Each row was made from one walk, in order. Every step used is in the known rows, and no mark comes twice. Write each row's walk.
Known rows
bugus -> gizam -> dokemer -> koma -> keguv -> zuzo: [ 15  23   2   1  15  18  -4  25   2  11   3  -8 -23  -1  -6   8   2 -22
   3   6  -4  -5  -1  -5   4   6 -34   3  15 -10   9  -3   0  -2  14  13
  -7   2   7   7   5   0   6  14  -3 -11   4  -3  -2  -7  -7   0  -5]
dokemer -> koma -> keguv -> pafotu -> zuzo -> fikato: [ 13  22  -2   2  -3  -8  24  23   3  -6   4  -6 -16   4 -11   8   5 -30
  -3   0  -8 -12   3  -8   2  -4  14  14   4  -3   7  -3   9   1  12   6
  -7  -7   6  40  -1  -1  10   3  14   0   3   6  -3 -12   0   3 -19]
puse -> keguv -> pafotu -> zuzo -> koma -> gizam -> dokemer: [ 11  22   9   0  32 -10   7  16   7   3  11  -1 -21  -1   3  15  11 -28
  -6  -6   5  -6  15   0  -5  -2   4 -17   6   0   3  -9   7  -9 -17  14
  -4   0  -6  17 -10   4  10  12  14  -8  -6  12  12 -11  -7  -6 -13]
puse -> zuzo -> koma -> keguv -> gizam: [  4  23  -2   4  26   9  -6  32  -5   0  20   5 -22  12  -3  12   8 -13
   1   0  -3 -15  15 -13  -1   5   2  27   7  -1   0  -1   7   9 -12  16
  -8  -5   7  -8  -5  -2  21   6 -10   2 -14  -2   9 -13  -5  -5 -12]
fikato -> zuzo: [  7  17  -6   7  28   5  10  20   9  -3  17   2 -23  13   7   7  12 -21
 -14  13  -7  -4 -11  -8  10   6  16  -2  11  -6  -3  -5  10  -2  22  21
   5  -3   0   2  -9   2  12  15   6   3  -3  -1  14 -10  13 -11  -9]
gizam -> dokemer: [ 12  15   3  10  18 -10  11  14   7  10   6  -3 -22   0   4   9   9 -22
  -2  13  -7  -3  -8   5  -3  13   2 -25  14  -5  -2  -8   1 -11  25  19
   2  11  -4   4   6   2   3  17  15 -10  -1   0   7 -10   8  -9  -5]
bugus -> gizam -> dokemer: [ 10  20   1   4  20   4  -3  13  16  15   4  -2 -23   2   6  12   5 -13
  -4  16  -1  -1 -11   2   0   8 -14 -17  16 -10   2 -15  -1  -5  21  23
  -1  12  -6  -5   7   2  -2  19   3 -10   9   0   3 -11   4  -1  -1]
puse -> keguv -> pafotu -> fikato -> bugus -> gizam: [  9  19   4   1  10 -18   4  22  12   3  17  -5 -23   5   5  19  10 -20
 -15   5   1  -1  -5   0   4 -18  37  12   8  -6   3  -8  -5  -6   7  15
 -16   7 -11  12   2  -1   6  17   2  -4   9   8   2 -22   2  17 -14]
puse -> zuzo -> koma -> keguv -> pafotu: [  4  21   0   4  23  -9  12  27  -5  -7  21   3 -16   6   1  11  12 -16
   2  -4  -7 -14  15 -15   1   2  26   2   4   2   0   0  11  -1 -10  12
  -9  -6   1  13  -9   1  13  10  -2   2  -7   0  10 -10  -3  -3 -16]
fikato -> keguv -> koma: [ 11  18  -2   8  -5 -14   4  15  -1   9  24  -3 -23  -4   4   8  14 -15
 -15   0  -7  -4  13  -9   5  -1  36   3   6   2   7   1   7  -4  13  13
  -4  -1   2   1  -7   5  11  10  13  -1  -5   1   7  -5   9  -6 -11]
fikato -> pafotu -> koma -> keguv -> zuzo: [ 14  13   3  10   6 -10  13  27   1   1   9 -10 -17   8  -2   3  11 -25
  13  -8  -4 -14  14   3   9  -9  19  16   9   2   9   1   4   2   8  19
  -9 -10  10   9   4   0   6  15  -5 -11  -7   2   2  -8   1  -3 -18]
bugus -> gizam -> dokemer -> koma: [ 17  22   1   1   0  -1   0  13  12  17  -3  -6 -22   0   4  10   7 -17
  -4  14  -3  -4  -4  -3  -1   7 -20 -14  15 -10   5  -8  -2  -2  18  22
  -2  13  -4   1   5   3   0  18   9  -5  15  -4  -5  -6  -3   6  -3]
gizam -> dokemer -> koma: [ 22  18   2   6  -4 -16  15  15   4  13  -1  -7 -21  -3   0   7  10 -27
  -2  11  -9  -7   1   1  -5  12  -6 -18  12  -6   1  -1   1  -7  22  18
   3  13   0   8   2   2   5  16  19  -6   5  -5  -2  -4  -1  -2  -8]
puse -> keguv -> zuzo -> fikato -> pafotu -> koma -> gizam: [  9  16  -1   9  26   2   8  27   4   4  12  -5 -23  10   0  12  11 -31
   1  -1   1  -3   9   9  11 -21  11  30   1  -5   4  -5  -1   5  -8   9
 -10  -4  13  -6   3  -2  14   7  -1 -15  -6   8  10  -8  -2   7 -21]
zuzo -> koma -> keguv -> bugus: [ 18  20  -2   5  -4 -16   4  24  -2  -7  15  -7 -17  -1  -3  12  14 -13
  10  -6 -13 -11  12 -11  -6   5  12  25  11  -2   4   0   7   2  -1  12
  -3  13  -7   4  -7   4  12   9  -5   2  -8   3   1 -14 -10   0 -11]
keguv -> koma: [  9  17  -5  10   1 -21   9  13   0  10  14  -5 -21   3   5   9  15 -19
  -5   9  -9  -3   5  -7  -4   3  21  -4   8  -4   4   1   8  -3  19  15
   1  -3   1  -2   0   3   8   9   9  -3   3  -5   5  -9   5   0  -9]
dokemer -> koma -> keguv -> zuzo: [ 15  21  -3   5   7   3  11  27  -7   0  11  -9 -20  -2 -10   4   9 -24
   4   1 -11 -14   7 -10   4  -1  -4  21  10  -3   6   6   7  -1  15   7
  -6  -5  12  17  -2   0  19   8   4  -8  -5  -6  -2  -7  -3   0 -14]
zuzo -> pafotu -> koma: [ 16  17  -2  13 -10 -27  18  15   3  10   3 -10 -13   7   7   9  21 -18
  -3   3  -5 -10   5  11  -4  -4  34  15   6  -4   2  -1   2  -6  17  18
  -6   3   1   1   6   3   6  16  11   0  -3   2   5  -8   1   6 -14]
koma -> keguv -> zuzo -> pafotu: [  8  20   0  13  18  17   8  25 -13  -3  15  -7 -19   4  -6  11  11 -21
   4  -5  -6  -8   2   4   5   4  13  25   8  -2  -1   1   7  -9  13  10
 -12  -9   8  14   4   0  13  10   0  -8 -11   1  16 -13   4   0 -13]
dokemer -> koma -> keguv: [ 20  24  -2   4  -9 -13  12  24   1   2  10  -9 -18  -3  -4   5   9 -19
  -3   2 -10 -18   5 -13   0  -2   7  13  11   0   7   2   5  -1  17  12
  -7   6   2  24  -5   2  14  10  10  -2  -2  -7  -5  -6  -2   1 -13]
bugus -> gizam -> dokemer -> koma -> keguv -> zuzo -> pafotu: [ 17  25   3   3   4  25  -1  24  -5   9  -3 -10 -21   2  -5  12   6 -22
   5  -1  -1  -3   0   4   2  10 -24  10  12 -10   5  -3   0  -4   9  15
  -9   1   6   9   8   2   1  15  -1  -8   8  -2   5  -6  -7   8  -6]
zuzo -> koma -> gizam -> dokemer: [ 17  19   0   5  25  -8  -1  11   3   9   4  -5 -22   1   7  10  13 -17
   1   4   0  -6  18  -3  -8  12 -23 -17   8  -6   2 -11   9  -4  -1  16
   4  13  -5 -15  -4   3   9  16   9  -7  -4  -1   5  -4 -10  -4  -5]
pafotu -> fikato -> koma -> gizam: [ 16  12  -7  10  15 -29   6  12  11   5   8  -8 -25  15   0   2  10 -16
 -15  16   0 -13   7   0  -1  -3   3  -4   7  -9   3 -12   8   2   8  19
  -6   4   1 -12   6  -3  13  14  -1  -3   6   5  -5  -9  -2   4  -8]
zuzo -> pafotu -> koma -> gizam: [  8  21  -2  10   5 -16   7  11   3  10   1 -11 -16   8   8   8  20 -16
  -1   3   1 -15   8  12  -3  -6  16  12   4  -3   5  -7   6  -7  15  17
  -6   3  -2  -5  -2   3   9  17   6  -3   0   1   5  -6  -4   6 -12]
fikato -> bugus: [ 10  16   0   3   7 -21   3  17   1   1  14  -4 -25   5   5  14  13 -21
  -1   8  -7  -9   4  -3   5   3  18   7  13  -6   2  -4   4  -4  22  16
   3  12 -12  -5  -3   0  17  19  11  -4  -5  -5   5 -18   8   2 -10]
zuzo -> fikato: [  8  15  -8  13   9  -6  19  16  10   2  10  -2 -21   8   2  12   8 -20
  -8  17  -9   0 -10   1   4  -1  19  15   5 -10  -4 -10   5   2  22   7
  -2   9   4  -2  11  -3   9   6  12  -4   1   3   7 -12   9   3 -14]
fikato -> koma: [ 22  12  -4  10  -5 -38   7  16   7   7  11  -8 -19   3   5   4  13 -16
  -6   6  -8 -15  13  -5   0   2  19 -14  11  -5   3  -6  12   2  -1  22
   0   5  -1 -11   4   4  14  13  10   0  -2  -3   3  -7   4  -2  -9]
zuzo -> fikato -> pafotu -> koma -> keguv -> bugus -> gizam -> dokemer: [ 15  17   2   6 -12  -3   8  28  11   4  -2  -6 -17  12  -2  13   4 -23
  13   0  -7  -1  -6  11   7  -1   3  23  10  -9   9 -12  -8  10  10  16
  -7  10  -1   7  11   0 -11  12 -10  -7  12  11  -2 -15  -6   9 -13]
fikato -> dokemer -> koma -> keguv -> zuzo: [ 22  18   2   3  -9  -6   9  27 -13   4  10  -1 -18   3  -8   7   2 -29
   1  -8  -8 -12  15  -5   5   7 -15  -4  14  -3   3  16   3   0  14  12
  -5   0   6   9   0   0  15  11  13  -7  -2   0  -4  -4  -7  -9 -11]
fikato -> gizam -> dokemer -> koma: [ 28  22   2   6   4 -18  10  12   7  15  -1  -7 -23   6   3  10   6 -27
  -8  11  -4 -10   4  -4   1   8  -9 -34  13  -5   1  -6   0  -5  24  26
   9   8   1  -5  -4   6   6  16  12  -3   6  -4   5  -4  -1  -6  -7]
keguv -> zuzo -> fikato -> bugus -> gizam -> dokemer -> koma: [ 13  17  -3   1   9  17   4  25  -4   7   0  -6 -28   8  -8  15   4 -34
   6  10  -5   8   3   3  11   6 -30  24   8 -22   2  -5   0   6  16   1
   0   5   9 -13  14  -5  11  11   3 -12   5  -1   2 -15  -4  10 -11]
pafotu -> fikato: [ 11  12  -6  13  14 -17  19  13  14   3  11  -3 -23  14   0   6  11 -17
 -14  21  -6  -3 -10   2  -3  -2  22   8   9  -8  -4  -5  -1  -3  30  16
  -7   4   1   3  13  -5   7  15   6  -3   4   6  -5 -14   7   2 -11]
puse -> zuzo -> pafotu: [  0  20  -1  10  16   6  15  17  -2   2  13   5 -19  15   3  14  16 -17
  -5   8  -5  -9  -7   7   1   7  35   6   5  -1  -8   0   3  -7   7  22
  -6  -2   1  -2  -3   1  11  15   3   2   1  -2  17  -8   8   6 -14]
puse -> pafotu -> fikato -> koma -> keguv -> gizam -> dokemer: [ 17  14   2  13  -5 -24  -2  25  -2   5  -1  -6 -23   9  -6   4   2 -23
  -6   4  -4  -4  -1   9  -6   9   8   8   7  -1   1  -7   1   5   8  22
  -9   5   7  15  16  -1   1  12  -9  -2   5   8   0 -13  -2  -2  -7]
puse -> zuzo -> koma: [  6  18  -4   5  22  -9  12  21   2   1  17   8 -21  11   4  11  16 -15
  -1   9  -6  -9  12 -11  -1   5  16   3   5  -3  -5   1   8   4  -6  18
  -2   2   2 -12  -3   0  17  13   1   2  -8  -3   8  -8  -2  -1 -14]
puse -> keguv -> pafotu -> koma -> dokemer: [ 11  19   7   6  -3 -48  13  20   8   5  16 -10 -13  -4   5  11   9 -23
  -8  -2  -4 -15  16   1  -1 -18  35 -14   8   6   9   2   1  -9   2  15
 -12   1  -2  19 -10   7   4  11  16  -9  -7   6   5 -11   4  -7 -16]
zuzo -> pafotu -> fikato -> bugus -> gizam -> dokemer -> koma: [ 26  19   1   4 -17  -7   8  17  -1   9  -8  -9 -24  14  -1  17  12 -24
  -7   7   0   2   0  15  -4  10   2  19   9 -14   0  -4  -8  -3  19  20
  -8  12  -6   0  12  -2  -1  24   7   0  16   2  -3 -13  -7  22  -8]

Write each row's walk
[ 23  24   0   7  -4  -5  12  24   3   2   0  -6 -20  10  -8  14   0 -30
   0   8 -11  -6  -5  -2   6   6 -10   7   9 -10   4  -8  -4   4  20  12
   5  13   3   4  -3   3   4   6   0  -1   6   5   5 -13  -5   1 -11]
zuzo -> fikato -> gizam -> dokemer -> koma -> keguv -> bugus
[ 14  25   5  -2   1   0   2  18   6  11   1 -11 -18  -5   1   9   3 -19
  -1   1  -4  -8  -1  -6   0   3 -13 -17  13  -4  10  -9   2  -7  16  18
  -8   7  -4  25   2   3  -3  16   4  -5  15  -2  -2  -9  -5   5  -5]
bugus -> gizam -> dokemer -> koma -> keguv -> pafotu
[ 21  21   1   7  11   0  -9  28  -7   8  11  -6 -21  -1  -2  10   6 -17
   3  -4  -3  -8  17  -7  -8  13 -17  13  11  -4   3  -8   7   4  -5  14
  -4   6   3  -4   2   0  11   8   2  -2 -13   1   6 -12  -8  -9  -5]
zuzo -> koma -> keguv -> gizam -> dokemer
[ 11  19  -3   1   7   1  13  14   6   3  -2   8 -22  19  -7  11   0 -32
 -10   8   3  -6   6   5   4   6 -24  -1   7 -11   0  -2   4   8  14  11
   4   1   3   2  -2  -3  14   8  22  -4   7  11  -6  -8  -6  -5 -12]
pafotu -> zuzo -> fikato -> dokemer -> koma -> gizam
[ 14  19  -1   3   5   1   0  27  12  -2   2   2 -23  14 -13  12  -1 -26
   2   9  -4  -6  -2   5   5  12 -21  16  14 -14   7 -16   1  12  -5  13
  -1   4   0   7   9  -1   6   7  -8  -5  -2  16   2 -18  -4  -1  -7]
pafotu -> zuzo -> fikato -> koma -> keguv -> bugus -> gizam -> dokemer
[  9  22   0   5 -16   1   6  26  -7   0  -5   6 -20  14 -12  13  -5 -31
  -2  -4  -2  -4   0   6   1   7  -6  23   6  -2   1   4   1  14  13  15
  -4   1   9  25   5  -1   7   5  10   0   6  12  -1 -12  -5  -6 -15]
puse -> pafotu -> zuzo -> fikato -> dokemer -> koma -> keguv -> gizam
[ 12  16   0  10  -6 -47  10  15  12   7   7 -10 -15   4   3   4   7 -18
  -5  10  -6 -17  17   2  -3  -5   4 -11  13   1   9   2   2   0  22  17
  -3   3   2   0  -5   3   6  14  15 -12  -8   2  -4  -8   4 -17 -11]
pafotu -> koma -> dokemer
[  7  17   1  11  28   5   6  15  -8  11  -2 -10 -19   6   0   6  17 -29
   8   3  -1  -4  11  18   1   4 -10   6   6  -9   2  -3   5 -11  14  11
  -4  -6  10  -9   7   0  10  15   2 -13  -3   3  12  -6  -5  -1 -10]
keguv -> zuzo -> pafotu -> koma -> gizam -> dokemer
[  6  22   4   3  20 -31   8  16  10   8  16 -10 -16  -4  10   9  15 -21
  -8  -1  -1 -14   7  -1   1 -25  32  -4   5   2  11  -6   4 -11   2  12
 -11   2  -5  14 -10   4  12  12   7  -6  -1   3   5 -10  -3   3 -16]
puse -> keguv -> pafotu -> koma -> gizam
[ -5  19  -4   7  24  10  14  25   6  -1  24  11 -24  12  -1  12   6 -17
 -15  13  -6  -4  -6  -3  15  -2  30  18   2  -3  -5  -6   1   4   8   9
  -7   1   9  -3  -3  -4  14   6   5   0  -8   4  13  -9  13  -1 -18]
puse -> zuzo -> fikato -> keguv
[  6  18   2   6  15 -13  10  15   7   7   8  -8 -18  -1   4   7   7 -24
 -11   2  -3  -2   7   5  10  -9  13  -4   0  -4   8 -14   6  -7  13   3
  -7   4   3   7   1  -1   2   9  14  -6   1  11   6  -7   3  -4 -14]
zuzo -> fikato -> keguv -> pafotu -> koma -> gizam -> dokemer
[ 19  21   7   3  -3 -15  15  20  -3   6   3 -12 -16  -8  -3   5   7 -29
   1  -2 -10 -10   3  -4  -4   9   2 -21  10   0   8  -1   5 -13  18  13
  -4   6  -1  35  -1   3   2  13  15  -5   5  -2   0  -7  -2  -2 -10]
gizam -> dokemer -> koma -> keguv -> pafotu
[ 23  21   6   9   1   9  13  25 -14   6  -1 -10 -18  -2  -9   8   9 -32
   6  -4  -8  -6   7   7  -2  15 -12   6   9  -4   2   3   2 -10  14  10
  -6   0   9  19   5   2   6  12  10  -9  -3  -3   8  -4  -4   1 -10]
gizam -> dokemer -> koma -> keguv -> zuzo -> pafotu
[  3  21   2   7  35   1  -3   7   7  11   5  -5 -24   3   6   8   8 -19
  -4  12   0  -8  -4   5  -2  10 -19 -25  12  -4   2 -15   5 -13  22  18
   3  10  -6  -3  -4   1   8  17  10 -11   4  -2   7  -8   1  -9  -2]
koma -> gizam -> dokemer
[ 15  20   2   0  -3   5   0  21   7  -8   5  -1 -20  14  -4  16  11 -16
  14 -11   1  -9  11   0   2   5   7  20  13  -2   5  -7   3  11 -14  31
  -3   1  -8   9  -5   4   2  17 -10  -2   6  12   2 -16 -10   6 -13]
fikato -> pafotu -> zuzo -> koma -> keguv -> bugus -> gizam
[ 12  25   6  -4   9   6   3  19   9   7  -2  -5 -20   0  -5  10   2 -24
  -1   3   0  -9  -1  -3   0   5 -19 -13  14  -6  11  -9   3  -4  12  18
  -6  -2  -2  29   1   2  -1  15   6  -6  11   5  -3 -10  -4  -1  -6]
bugus -> gizam -> dokemer -> koma -> keguv -> pafotu -> zuzo
[ 10  14  -5  12   1 -32   6  10   6   1   0  -6 -22  12   2   3  11 -18
 -11  10  -3  -7   1   6  -4  -2  20  -1   3  -2   1  -8   7   2  10  24
  -6   8   1   7   7   1   6  17  -2  -1  13   5  -3  -8  -3   5 -10]
puse -> pafotu -> fikato -> koma -> gizam
[  3  13  -3  11  10  -8  23  24   8   1   9   7 -19  23   3  10  11 -26
   1  11  -5  -7  -2   5  10  -6  31  14   1  -4  -2  -3  -2  11   3  18
  -4  -4  10  -4   7  -4   5  10  -1  -2   3   3   5  -9   6   7 -21]
puse -> zuzo -> fikato -> pafotu -> koma
[  6  16  -2   9   4  -9  18  18   6   0  17  -6 -19  -1   4  11   8 -18
 -14   3  -7   2   0  -2  12  -8  46   5   0  -2  -1 -10  10  -5  15   8
  -9   4   3  11   2   0   5   6  18   0   2  10  11 -12  12   2 -19]
zuzo -> fikato -> keguv -> pafotu
[ 15  25  -2   3  -6   1  -5  27  -3   8   8 -12 -22   1  -5   5   5 -18
  -2   0  -5 -18   5 -10  -2  -2  -2  27  10  -1   8  -1   7   3  15  15
  -6   2   6  13  -3   0  16   6   2   1   3  -7  -4 -11  -5   2 -11]
dokemer -> koma -> keguv -> gizam
[ 13  20  -1   9   4 -21   6  21   2  11  24  -2 -22  -1   4  14  15 -21
 -12   3  -6  -4   4  -7  -3  -8  33   8   8   0   4   3  -1  -4  -1  15
  -6   1  -1   4  -5   5  12   7   8  -5  -6  -2   9  -8   4   3 -13]
puse -> keguv -> koma
[ 14  15  -1  12  -9 -27   9  16   5   2  19  -4 -23   9  -6   7   5 -16
 -25   8  -3  -2  15   0   0   1  23   2   7   1   4   5   0  -1  19  13
 -10  -3   6   5  -5   0   3  11  13  -5  -2  10  -3  -9  10 -11 -10]
pafotu -> fikato -> keguv -> koma -> dokemer
[  9  12  -8  10  28   1  18  19  15  -5  14   3 -26  22   1   5  11 -24
 -20  21  -6   1 -16  -2   6   2  19  10   8 -10  -6  -5   2   1  29  19
  -2  -4   4   4   2  -4   7  15   1   4   3   9   3 -14  11  -6 -10]
pafotu -> fikato -> zuzo
[  2  22   2  -2  17   4   4  25   5  -8  11  -2 -21   9  -5  16   0 -24
  -1   0   0  -8   0  -5  12  -3   7  18   9  -7   8 -14   6   1  13   7
  -8  -5  -5  27   1  -3   7  10   0  -6  -1  10   6 -24   5   2 -14]
koma -> keguv -> pafotu -> zuzo -> fikato -> bugus -> gizam
[  9  20   2   0  13 -11   3  24   3  -4  14  -8 -21   7  -1  12   4 -18
  -6   2  -2  -8  -2  -6   6  -7  18  11  11  -5   8 -11   1  -5  22  12
 -16   0  -9  24   3  -4   4  17  -7  -2   9   5  -2 -23   2   9 -10]
koma -> keguv -> pafotu -> fikato -> bugus -> gizam
[  4  18  -2   9  31  12   6  26  -5  -3  20  -4 -21   1  -7   6   7 -22
   4   2  -8 -10   1  -6   7   0   1  18  12  -3   3  -1   8  -5  19   8
  -9  -8   9  12   2  -2  17   8  -3 -13 -15  -1   9 -13   6  -9 -12]
koma -> keguv -> zuzo
[  7  17   4   5  11  -7  19  23  -1  -7  12   4 -15   9  -6  12  -3 -31
  -5  -5  -3  -7   3   0   7   5  11  -6   9  -1   2  -3   7  -2  13   8
  -8  -7  -1  31   2  -3   5   7  15  -4  -3  15   6 -15   4 -10 -14]
koma -> keguv -> pafotu -> zuzo -> fikato -> dokemer
[ 22  14  -7   8  21  -2  15  30   7 -12  17   3 -23  18  -4   7  10 -21
 -18   8  -5  -2   4 -14   3   4   9  25   7  -8  -1  -3   4   7   7  12
  -6  -5   5   7   0  -4  10  12  -4   5 -10   9   0 -11   1  -6 -12]
pafotu -> fikato -> zuzo -> koma -> keguv
[ -1  18   0  10   8 -12  14   8   8  -3   2   5 -21   8   0  10  10 -22
  -3   8  -4  -4  -9   6  -2   5  26   1   8   2  -3  -3   7  -1  22  23
   1   0  -1  26   2   3   6  16   8  -5   1   8   7 -14   9  -9 -13]
puse -> pafotu -> zuzo
[ 18  21   0  12  -8 -23  13  23  -2   6   8 -10 -12   4   2   8  17 -18
  -1  -3  -6 -16   8   6  -2  -4  29  25   8   0   7   0   1  -5  14  12
 -11   0   1  15   2   2   7  13   5  -1 -10   2   6  -9   0   2 -15]
zuzo -> pafotu -> koma -> keguv
[ 13  15  -9  10  10 -18   6  16   9   5   7  -6 -23  11   2   8   7 -19
  -9  12  -3 -10   8  -1   6  -2  -1   3   3 -10   3 -18  13   7  -2  11
   0   8   4 -18   4  -1  16   6   6  -3   3   1   5  -7  -1   5 -11]
zuzo -> fikato -> koma -> gizam
[ 19  12  -4  13 -15 -38  13  20   6   1   8  -7 -19  10  -2  10   0 -22
 -11  10  -6 -10  14   2   3   6   3  -9   7  -6   1  -7  10  10  -2  14
  -1   7   7  -9   3   1   7   5  18  -7  -1   4   4  -8   5  -7 -13]
zuzo -> fikato -> koma -> dokemer
[ 21  25   4  -6  -3  -4  -9  25   1   9   4  -7 -25   0  -1  14   2 -23
   1   2  -3 -11   5  -7   5   7 -25   8  17  -8  12  -7  -4   0  17  16
  -2  15 -10   7  -2   1   8  21   1  -7   3  -8  -4 -14  -4   7  -5]
fikato -> bugus -> gizam -> dokemer -> koma -> keguv
[ 21  20  -3   7   4 -18   7  25   0  -2  17  -4 -17  -1   0  10  13 -13
  -1  -4  -7 -12  21 -16  -3   3   8  13   9  -1   3  -3   9   2  -2  11
  -6   6  -1   6  -3   2  14  11   6  -1 -15  -1   3  -9  -4  -4 -12]
zuzo -> koma -> keguv
[ 18  19   3  15  28  16  12  24  -9   1   8  -6 -22  15 -10  11   4 -30
  -4   2  -1  -2   1   9   5   9  -3   6   9  -7  -3  -4  -2  -8  19  14
 -10  -9  12   6   9  -1   6  14  -7  -8  -8   9  15 -13   2  -4  -9]
koma -> keguv -> zuzo -> pafotu -> fikato -> gizam -> dokemer
[  7  16  -7   9  19  -6   9  14   5  -9   3   2 -24  18   4   8  14 -21
 -13   7  -1   4  -2  -3   1   3  16  11   0  -4  -4  -5   7   4  11  19
  -1   3   2   6  -4   1   4  18  -6   4   7   8   3  -9  -4  -2 -11]
puse -> pafotu -> fikato -> zuzo -> koma -> gizam
